Each row comes from the steps of one path. Every step used is in the known rows, and no mark comes twice. Write the path behind each row, first mark first.
Known rows
B, Z: [  0.6  20.7   4.5  -4.4   9.1  11.8 -10.6  16.2  -0.3  -6.1   7.5   8.0
  14.4  10.8 -24.6   7.8   0.2  16.3   8.8 -10.4   2.6 -11.8 -29.6   9.7
   0.2 -22.0  13.6]
F, H, N, E, R, B: [  6.3  16.2 -19.0   1.3  24.3 -20.0 -18.5  37.8 -46.8  10.7  36.1  -4.5
  -8.8  19.7 -38.8  17.3 -26.1  26.5  14.6   4.8 -31.1  -0.2 -55.6  -0.8
  -1.2 -21.5  -2.5]
Q, N, B: [  4.0  18.7 -11.9  12.4   7.7 -11.5 -19.9  -2.8 -30.7  -6.0  19.1  -8.8
 -10.4   8.8  -7.8  -1.3 -17.0  10.6   5.9  -3.7 -10.8   1.8 -34.7 -16.3
  11.5 -18.9  12.8]
F, Q: [ -1.6  22.6  -8.9  -6.1 -21.2  -5.6 -17.9  -9.0 -19.6  -1.6   9.3  -2.0
   4.7   3.7 -10.7  19.7  -7.1  17.1  13.7 -18.9   6.8   1.9 -21.3   1.9
  -9.1 -27.8  20.2]
R, B, Z, E, F, Q, N: [  4.3  52.4  -8.6   3.0   4.9  -4.2 -15.5  12.0 -34.7  -7.6  13.6 -11.1
  10.6  23.4 -23.1   1.6 -19.8   7.8  13.3  -3.7 -18.4   7.1 -35.1 -22.6
  16.3 -45.5  21.2]
K, F, B: [  0.6  14.1   0.9   9.8   9.5   3.9 -16.6  -8.5 -17.8  -4.6  -7.7   7.5
   7.7  14.4 -14.7   2.8 -17.6  -1.1   3.6 -25.3   5.7  -4.2 -30.9   1.4
  -6.2 -16.8  -1.7]
E, R, Q, N: [  2.6  45.9 -25.3  -6.1  -1.6 -20.3  -8.2  -0.1 -41.3   3.1  33.7  -7.3
 -13.3  -2.6 -28.5   2.7 -10.9  16.1   5.7   0.2  -8.5   7.8 -13.1   7.5
  16.9 -22.1  28.0]
R, Q, N, E, F, B: [ 15.3  41.0 -24.4   9.4   8.5 -18.4 -11.6   0.0 -49.0  -4.3  33.7   2.9
  -2.7  16.1 -32.6  -7.9 -18.1   9.1   3.5   8.4 -20.2  14.8 -14.4   1.4
  11.9 -24.6  22.8]
H, N, B, Z, E, F, Q, R: [ 16.1  47.4 -15.3  -5.6  -2.3 -11.7 -28.2  20.6 -60.6 -15.1  25.6   1.5
  -9.5  23.7 -18.5  18.6  -0.8   8.8  13.1 -25.9 -16.1  -7.7 -32.8 -16.9
  21.9 -56.6   8.7]
D, E: [  2.6   8.6  -3.7  -9.4  -5.9  -2.7  -3.6  11.7  -2.4   2.1   7.1  -9.0
   7.9  -3.7 -10.8  20.1 -15.1  16.6  -0.2  -1.6 -15.9   1.1 -17.8   5.5
   9.5 -17.9  16.0]
Q, R, B: [ -1.6  36.2  -1.8   1.3  15.4  -8.9 -22.3  18.2 -23.7 -10.8  21.5 -13.5
  -8.8  15.0 -24.6  10.4 -29.6   9.4   2.7  -9.4 -10.7  -2.0 -42.8  -7.6
  21.1 -22.5   0.7]
H, Z, E, F: [  6.6  32.0 -11.0  -4.2   6.8   3.1   6.5  19.8  -4.7  -6.1  13.2  -5.1
  22.4  16.0 -15.9   4.0  -4.3  11.4   0.7  -3.2 -15.2  -7.2 -28.5  15.0
  22.2 -14.1  12.5]
E, R: [  2.1  25.6 -19.9  -3.0   3.6  -2.6  -2.2  10.8 -20.6   5.3  24.2  -8.1
  -3.4   7.1 -25.7  10.0   0.5  16.9  -1.1  -5.4  -0.3 -12.7 -29.6  14.3
  12.7  -7.9  12.2]
K, F, Q: [  4.7  15.7  -4.6  -6.6 -26.5  -0.6 -10.8 -19.4 -23.0  -3.9   6.0   1.4
  13.6   5.1 -12.8  17.9  -8.6   2.8  13.3 -30.2  17.8  -1.4 -25.2   4.5
 -10.1 -30.3  15.4]
K, F, B, Z, E: [ -7.0  29.2  11.4   5.8  25.5  11.1 -12.1  27.5  -8.1   1.4 -14.1  16.6
   9.5  24.2 -16.8   9.1  -9.5   2.8   1.6 -21.9 -12.5  -8.0 -31.3   2.4
  -4.3 -31.4  -1.2]
R, B: [ -5.9  23.3  -3.9   0.2  16.5  -3.7 -11.5  14.4  -8.6  -4.9  15.5 -17.6
   6.5   9.8 -18.6   7.2 -22.8  15.0   6.0  -9.8 -11.2   0.5 -46.2  -6.7
   9.6 -12.0   7.9]
D, H, R, B, Z, E, F: [  2.9  44.6 -15.3  -4.4  26.8   7.3  -8.3  35.4 -17.0  -5.1  20.9 -12.3
  14.1  24.7 -40.1  22.8  -1.3  14.3   8.5  -9.5 -16.8 -11.5 -48.2 -18.9
  34.0 -21.5   5.7]
F, Q, R, B, D, H, N, E, Z: [  7.1  27.0   3.1  -1.5  -9.6 -13.3 -25.2  47.9 -47.7  17.3  29.4   0.8
  -4.8  15.1 -37.1  56.1 -19.6  26.4  26.5   0.1 -12.0  26.4 -44.2  -4.9
  25.8 -35.8   0.5]
R, B, Z, E, F, H, N: [  5.3  25.1 -10.8   0.5  26.7  -2.5 -20.2  34.9 -28.5  -3.3   8.9   5.1
  12.2  31.4 -29.1   6.8 -17.0  16.9  20.6 -10.3 -29.1 -11.3 -51.7 -13.2
   4.1 -33.7   5.5]
D, E, R, Q, N, B: [ 10.1  34.4 -26.2  -7.5   7.4 -23.3 -14.8   9.4 -48.6  -5.4  42.3 -21.7
 -14.6  -0.5 -16.2   5.6  -6.6  16.7   3.1  -1.6 -22.9   9.6 -25.9  -2.3
  21.4 -23.3  21.0]
Z, E, R, Q, N, B, D, H: [ -6.7  35.2 -26.3  -5.6  11.9 -17.6 -10.0  33.0 -34.7  18.1  23.8 -12.7
 -19.0  13.1 -34.8  31.1  -3.5  15.0   1.5   1.5 -12.3   9.8 -28.1  -9.2
  33.6   5.0  10.9]
B, D, H, Z, E, R: [ -9.3  25.7  -8.8 -10.7  13.3  -0.2  -0.1  47.6  -6.8  18.9   3.0  -4.1
   4.2  13.0 -31.8  37.7  -2.9  23.0   0.1   1.7  -8.9  -2.4 -35.2  16.8
  23.4   7.0  -5.3]
F, H, R, Q, N: [  1.6  40.0 -20.3  -2.0  -2.1 -27.7 -31.4  -4.3 -45.3  -2.2  21.0   5.7
 -13.9   1.2 -29.5  10.3 -21.8  25.4  16.8  -5.7 -10.2   4.7 -17.9  -7.6
  -3.4 -32.6  23.3]
Q, R: [  3.2  30.2  -4.7   0.8  -3.4  -7.0 -19.1   5.6 -21.5  -5.4  15.9   4.1
 -14.2   9.8 -21.4  13.2 -16.8   8.4   0.1  -7.9  -0.1  -8.6 -19.6   5.1
  16.6 -23.9   8.0]
B, Z, E: [ -8.8  30.6   5.2  -3.4  16.4   7.1  -3.9  35.9   1.8   5.6   0.3  10.4
   6.0  15.9 -16.7  14.4  -4.1  14.9   1.1  -8.3 -16.6  -9.8 -24.6   6.3
   4.5 -27.9  12.9]
Z, E, R, Q: [ -5.5  49.3 -26.1 -16.0   7.5 -16.7   2.9  26.5 -28.4   9.1  35.4  -6.3
 -10.9   3.5 -23.9  14.8   4.7  18.4  -3.2 -11.0 -17.0  -1.2 -15.0  21.9
  14.8 -17.3  25.4]

Which path is each row?
[  3.8  22.7 -21.8   8.1  10.5   1.2  -9.2  11.7  -7.3   1.2  12.9   5.9
   8.2  35.3 -23.6  -2.5  -8.5   8.4   4.4   3.4 -11.1 -19.5 -29.1  11.0
   2.2 -11.6  18.5]
Z, E, F, H
[  9.6  36.1 -10.4  -0.4  29.3   4.3 -26.6  24.8 -23.4 -19.2  22.3  -7.4
  19.4  28.5 -43.2   3.4  -6.8  22.0  17.3 -12.2  -7.0 -20.2 -60.7 -11.5
   5.1 -27.4   4.4]
E, F, H, R, B, Z
[ -7.9  39.1  -4.8  -5.6  32.8  -5.3  -5.3  45.7 -16.1   1.3  18.1 -20.3
   7.2  14.6 -20.7  14.9 -16.5  21.5   1.9  -5.8 -26.6  -0.4 -54.7   8.7
  16.7 -13.5  -5.2]
H, Z, E, R, B
[ -9.9  48.4 -13.0  -5.3  19.0 -17.9 -18.5  33.0 -36.1  13.4   3.0   0.2
  -8.1   9.0 -34.1  25.2 -17.3  21.1   8.5   3.9 -17.4  21.7 -21.7   4.4
  20.1  -7.1   3.0]
F, B, D, H, Z, E, R, Q, N
[ -4.6  26.2  -9.3  -2.3  21.7  -3.1 -12.7  36.4 -12.0   7.5   8.5   5.3
   3.5  22.9 -21.4  14.4  -6.0  24.3   6.8   1.2 -16.8 -12.9 -38.2  29.1
  -3.9 -11.8  -1.4]
F, H, Z, E, R
[ -6.9  56.5 -15.8 -10.2  29.1  -7.5 -12.3  36.8 -31.1   1.0  23.0   3.6
  -6.6  15.1 -28.9  10.0   7.9  19.4   1.5 -15.7 -18.2  -2.1 -22.2  19.9
   4.9 -25.8  14.7]
F, B, Z, E, R, Q
[  1.6  32.4 -14.3  -5.1  25.9  -5.8 -10.6  47.0 -39.3   6.5  21.3  -1.0
  -9.7  15.1 -19.2  18.9   7.0  21.4   4.6 -17.5 -28.1 -12.5 -43.7  -4.1
  14.8 -31.5   1.3]
H, N, B, Z, E, R
[  9.5  26.7 -19.9  -3.5  17.9 -10.3 -23.3  18.8 -29.5 -12.3  23.4 -22.9
  11.3  17.4 -32.4  13.1 -22.8  23.3  10.7  -5.9 -22.3  -9.5 -54.2 -17.2
  12.1 -21.8   5.6]
D, E, F, H, R, B
[ -9.6  16.3   4.2  -0.6  17.5  -1.7 -17.7  30.7   3.4   2.7  -7.6  14.2
  11.8  21.7 -10.9  15.2 -17.1  22.5  11.8  -1.1 -18.6  -6.6 -33.7  22.6
 -14.2 -15.9   0.9]
F, H, Z, E
[ 12.0  36.2 -21.0   4.3 -23.0  -8.5 -13.4 -23.2 -38.0  -6.4  16.8  -7.8
   5.0   9.7 -18.8   0.2 -16.3   6.8  13.0  -3.0   1.6   6.0 -17.6 -13.3
  12.9 -33.7  29.1]
E, F, Q, N
[  8.3  19.3 -12.9   0.1  13.2  -0.5 -16.7  26.0 -25.1   1.0   5.2  17.6
   9.1  27.6 -26.7   8.5  -8.3  17.3  19.1  -9.4 -21.0 -15.3 -35.1  -3.4
   0.8 -33.1  11.0]
B, Z, E, F, H, N
[ 12.5  37.8 -14.4 -11.1  18.4  -8.7 -16.8  24.3 -40.4 -11.1  36.7 -12.6
  -2.3   6.2 -26.5   5.5   4.4  18.7   8.2  -3.4 -19.3   2.0 -31.6   2.7
  17.1 -32.2  17.7]
D, E, R, Q, N, B, Z
[ 18.0   8.1 -10.2   0.7   7.3  -0.9 -12.1  15.1 -11.5  -9.1  24.2  11.7
  26.0  26.0 -32.8   2.1 -10.7  20.7  16.0  13.5  -7.5  -7.3 -38.0  32.0
  -8.2  -9.5   5.8]
N, E, F, H, Z
[ 21.9  36.5 -30.1  -1.4 -10.0 -19.5   6.3   0.0 -42.1   0.1  51.7  -2.5
   1.4   8.1 -37.7  -4.1 -12.8   9.2   1.7  16.7 -16.9  10.6  -9.2   7.6
  23.9 -23.5  35.6]
R, Q, N, E, F
[ 12.8  29.8 -17.9  -4.7 -29.7 -12.4  -6.2  -4.2 -35.6   2.5   6.7 -15.8
   9.5   4.8 -22.2  11.7 -21.8  11.5   3.6   4.1  -7.1  13.3 -13.4 -18.2
  23.5 -26.9  27.9]
B, D, E, F, Q, N
[ -8.4  21.8  -2.7  -3.2   8.7  -7.3  -4.3  30.0  -8.3   6.0   4.7 -19.7
   8.0   9.8 -27.4  13.2 -24.8  17.6  -3.4  -7.1  -6.1   3.4 -43.7 -11.9
  17.5   2.1   6.4]
R, B, D
[ -4.2  52.8 -24.2  -5.1   4.7 -22.5  -3.6  15.2 -39.8  11.4  28.0  -4.7
 -18.3   1.7 -23.8   6.6 -13.1  15.3   0.3   1.3 -22.4   9.5 -10.3   5.3
  20.1 -27.0  27.7]
Z, E, R, Q, N
[ -5.2  16.9  -2.8 -12.2  19.0   2.7 -11.1  38.0  -5.1   3.6   7.1 -17.5
  18.5  11.1 -40.3  34.8 -11.9  25.4  12.6  -0.3   1.8   4.8 -56.0   9.5
  22.1  15.9 -13.7]
E, R, B, D, H, Z
[ -0.7  22.1   8.7  -4.5   4.2   4.6  -0.8  46.8   0.5   8.5  11.3 -23.6
  21.4   8.6 -17.0  26.3 -13.3  23.6   4.7   2.1 -13.0  13.6 -42.5   7.5
  29.7 -13.2  12.1]
R, B, D, E, Z
[ 17.3  10.3 -23.2   7.7   3.7  -8.4 -16.9  10.0 -26.4  -4.2  14.8 -11.5
   8.0  28.3 -27.1  -3.4 -18.1  11.0   2.7  13.9 -13.7  -7.0 -35.0  -9.9
  15.6  -5.6  16.3]
Q, N, B, D, E, F, H
[  7.3  36.5  -4.0   2.8  28.7  -4.1 -10.5  39.3 -34.6   1.7  34.0  -6.7
   1.1  18.4 -44.4   5.2 -18.1  19.3   7.3  12.3 -22.9   2.7 -47.9  -1.6
  12.6 -29.9   4.7]
Q, N, E, R, B, Z
[ 20.0  41.3  -6.3  -8.0   5.3 -10.0 -23.7  31.0 -57.2 -14.0  36.9   0.1
   3.7  20.9 -41.9  17.8 -16.4  16.2  18.7 -10.2 -20.2   3.2 -45.1 -13.4
  16.0 -54.7   5.1]
H, N, E, F, Q, R, B, Z
[ 15.9  32.5  -5.8  14.7  20.2   2.9 -15.4  13.8 -33.0  -7.2  16.3  12.6
   9.3  26.7 -37.0  -7.6 -13.2   9.5   6.9  10.0 -15.1   0.8 -27.2  -3.2
   7.8 -31.9  10.7]
Q, N, E, F, B, Z
[ 14.7  27.4  -6.0   7.9  21.9   8.5 -11.6  20.3 -22.4  -8.7  19.8  11.7
  15.6  27.8 -36.8  -2.6  -1.2  11.4   5.1   1.4 -10.0  -6.6 -31.6   8.1
   3.4 -24.6   8.3]
N, E, F, B, Z
[  7.8  32.7  12.2  -7.9 -15.0   0.8 -12.9  34.0 -24.5   0.1  12.5 -18.7
  16.6  12.8 -20.9  34.3 -17.2  10.3   9.7 -13.7   0.5  14.0 -41.1   5.1
  28.5 -35.8   6.4]
K, F, Q, R, B, D, E, Z
[ -4.8  29.7 -13.5  -5.0  14.5  -8.7  -1.2  37.2 -20.5   9.9  16.3 -25.8
   2.5  11.9 -35.4  13.1 -16.1  19.6  -6.8  -4.6  -5.9  -2.3 -49.0  -5.8
  24.0   6.0   3.4]
E, R, B, D
